Every row comes from one small tree of marks. Brackets hold a mark, then the marks that hang from it, in alphabetical order. Every link used is in the known rows. Which tree was each row made from?
Known rows:
(vuzi (gavig (zosuf (madi bido) puti))): [ 43.2   7.1 -53.6   1.5 -13.1  12.0 -10.3   1.1 -21.6  13.0  17.3  -9.0
  -0.1  -6.4  -9.4  24.6  17.0  27.6]
(gavig (matume sipe) vuzi (zosuf puti)): [-22.0  12.6  37.5 -39.0   4.2 -25.9  26.8 -14.3  20.8   2.0 -26.0   4.3
  21.1 -33.3  68.8  27.9  22.1  13.8]
(madi bido zosuf): [ -5.3 -33.3 -38.3  58.9 -24.6 -16.3  22.8 -40.9 -13.2 -21.6 -23.9   0.2
  13.2   5.8 -33.6   4.7 -15.8 -18.4]
(sipe matume): [ -1.3 -38.2 -36.2  30.4 -52.3 -28.1 -12.6  24.1  19.4 -24.9 -42.0   2.2
  47.7  21.3 -18.5 -18.1 -49.6  -8.0]
(madi bido (zosuf (gavig matume) puti)): [ 16.2 -10.7   7.2  36.6  12.2  33.8   3.6 -29.6   9.0 -55.9  -3.0  20.2
 -29.2   5.8 -22.3 -24.8  -5.5 -28.7]
(gavig (matume sipe) (zosuf madi puti)): [  3.8   9.6  17.7 -40.9 -14.8 -11.7  23.9 -19.5 -25.4  -2.3 -13.1  34.7
  30.4   3.9  27.3  -1.1  31.4  31.7]
(gavig (matume sipe) vuzi (zosuf madi)): [-26.7  18.8  29.2 -45.1   4.4 -51.1  13.8   5.0  -2.2  18.1 -29.5  -9.3
  16.1 -11.5  45.4  40.7  29.6  -0.3]
(madi bido (zosuf puti)): [ 14.8 -19.0 -27.4  47.8 -28.1  17.0  29.2 -47.9 -21.8 -22.0  10.3  27.8
  10.8  -2.7 -32.4 -12.6 -19.8  15.7]
(gavig matume vuzi (zosuf (madi bido) puti)): [  8.1  30.1   9.0 -11.8  25.4 -18.6  16.9   2.2 -22.5  -6.7  21.0   9.9
 -36.2 -38.5  24.5  30.4  25.9  32.6]
(zosuf (gavig matume) madi): [ -3.0  -5.9  -6.3   7.0  -3.5  -1.0 -33.9  24.5   0.7  -6.4 -23.5  -2.9
  -9.2  33.5 -15.1 -31.6  -1.4 -16.3]
(zosuf (gavig (matume sipe) vuzi) puti): [-29.8  -2.7  38.6 -36.5   2.3  24.3 -14.9  17.0  44.6  14.1   1.1  -8.4
   1.1  -4.4  32.7  -7.6   7.7  -2.0]
(gavig (zosuf (madi bido))): [ 11.1 -14.7 -50.5  27.7  -5.5 -34.4   5.6  -9.0 -35.3   8.6 -20.1 -16.8
   5.5  -4.2 -15.3  27.8   2.9  23.8]
(madi (zosuf puti)): [ 16.2  -6.5  -8.8  38.2 -36.6   5.5  35.8 -51.9  -3.9 -19.0 -13.8  33.7
  46.0  13.3 -10.1 -22.1 -32.1  21.7]
(gavig (matume sipe) vuzi (zosuf madi puti)): [ -8.2  33.5  42.8 -57.6   4.9 -22.2  26.0  -6.4  -9.6  15.7   2.0  19.1
  17.5 -17.4  49.8  22.7  27.4  35.9]
(puti zosuf): [  4.4 -29.8 -41.9  58.6 -18.9 -23.1  16.1 -15.0 -12.7   0.9 -39.7 -10.1
  61.1  23.3 -28.1 -27.2 -64.1 -13.8]
(puti (zosuf (gavig (matume sipe) vuzi) (madi bido))): [-15.4   0.7  14.8  -4.3  28.6  10.8 -12.0  25.0  -3.0  10.6  21.8 -22.1
 -21.4   7.3 -28.0  -9.9  -6.1 -43.9]
(zosuf (gavig matume vuzi) madi puti): [  3.1  27.8  32.1 -20.1  13.3  15.2 -26.5  32.2  12.0   8.5  29.0  11.7
 -25.5   6.4   3.9 -22.1   0.0  19.1]

Which tree is each row?
[ 15.5 -22.0 -55.5  55.0 -15.6  -9.2   7.9  -4.6 -52.8  11.2   9.9  -0.4
  18.6  20.2 -61.3 -23.2 -45.4   1.7]	(puti (zosuf (madi bido)))
[ 18.8  16.9   4.5 -53.5 -18.8   8.8  -0.7  -7.3  -4.2   3.3 -11.5  13.7
  21.2   6.5  34.6  13.8  44.8   5.2]	(vuzi (gavig (matume sipe) (zosuf madi puti)))
[ -7.0  -2.3   8.0  32.6  34.6 -15.4 -11.4  17.9  33.0 -14.9 -32.2 -28.8
  -1.2   8.9  -1.5 -13.5 -51.0 -53.2]	(puti (zosuf (gavig matume vuzi)))
[ -2.1   7.8 -27.1   9.1  14.9 -41.1   4.6   9.5 -17.9  25.2   0.0 -32.2
  -7.0 -25.1   2.3  48.3   5.3  29.0]	(gavig vuzi (zosuf (madi bido)))
[ 15.0   6.2 -15.2 -41.9  -8.1  19.8  -2.6  -5.8 -13.3   3.5   2.3   4.5
 -11.6  -6.2  17.8  25.0  57.4  -2.9]	(vuzi (gavig (matume sipe) (zosuf (madi bido) puti)))
[ 21.3 -14.2 -35.1  16.4 -10.4  46.4 -30.7  14.6 -23.5  18.6  41.0   0.3
 -13.2  13.3 -52.4 -31.2 -11.7  43.0]	(zosuf gavig (madi bido) puti)
[-16.1   5.7  44.9 -12.3  14.7  31.5  13.1 -18.5  26.9 -18.1  21.9   5.5
 -24.3 -12.0   4.7  -0.1  16.2 -24.9]	(madi bido (zosuf (gavig (matume sipe) vuzi) puti))
[ 11.2   0.8   7.6  29.9  10.1  23.9   6.6 -15.7  20.6  -6.7  29.7  -3.8
 -18.3  -9.9 -24.0   4.7 -21.5   3.2]	(madi bido (zosuf (gavig vuzi) puti))
[  7.7   8.0  -2.9  26.4  41.5  -0.6 -16.5  30.0 -10.2  -6.3  23.0 -23.0
 -37.6   2.7 -36.2 -12.8 -28.5 -40.0]	(puti (zosuf (gavig matume vuzi) (madi bido)))
[-13.6  17.8  62.5 -26.8   8.8  19.2  16.8 -21.7  42.9 -13.7   3.8  21.7
   4.5   5.4  21.3  -7.6   4.3 -20.9]	(madi (zosuf (gavig (matume sipe) vuzi) puti))
[ -0.6 -20.3 -27.4  19.4   7.6  11.5 -38.3  27.4  -9.1 -11.6  -0.4 -14.3
 -43.2  15.7 -33.5 -15.0   8.8 -25.0]	(zosuf (gavig matume) (madi bido))
[  6.1  -3.7  -5.1 -34.7 -15.6   5.7   3.2 -15.2  24.2  -6.0 -44.4   0.1
  30.8  -6.4  56.2  20.5  34.4 -16.8]	(vuzi (gavig (matume sipe) (zosuf puti)))
[-12.8  19.5  23.6 -44.4  13.1 -12.0  24.1  -3.8 -21.2  13.8  25.2   9.6
 -14.4 -33.9  33.1  39.0  44.5  31.2]	(gavig (matume sipe) vuzi (zosuf (madi bido) puti))
[  8.1  22.3  18.9  12.8  31.6 -12.9 -11.7  28.5   2.2  -2.2  -0.6 -10.7
  -9.1  21.3 -22.2 -25.0 -40.4 -35.3]	(puti (zosuf (gavig matume vuzi) madi))
[-18.6  10.1  28.5 -41.3   9.9  37.3 -21.3  26.0   2.5  24.8  56.1   2.3
 -37.0  -8.7  -4.7  -3.1  30.5  13.2]	(zosuf (gavig (matume sipe) vuzi) (madi bido) puti)
[-45.9 -14.9  24.2 -23.8   4.3  -8.9 -23.8  22.8  50.8  16.7 -27.3 -36.7
   3.1   4.0  30.3   7.1   6.4 -35.0]	(zosuf (gavig (matume sipe) vuzi))
[ -8.6   3.7  24.7  -3.1  15.9  16.6 -19.7  23.5  42.5  -2.8  -2.2  -4.8
 -16.2  -8.9  23.6 -10.7 -12.5   1.7]	(zosuf (gavig matume vuzi) puti)
[ 13.5 -11.8 -43.6  20.3 -36.5  25.0  -2.3   0.3 -46.4  20.2  42.4  19.2
   4.2   2.6 -38.5 -19.3  -8.3  53.8]	(zosuf (madi bido) puti)
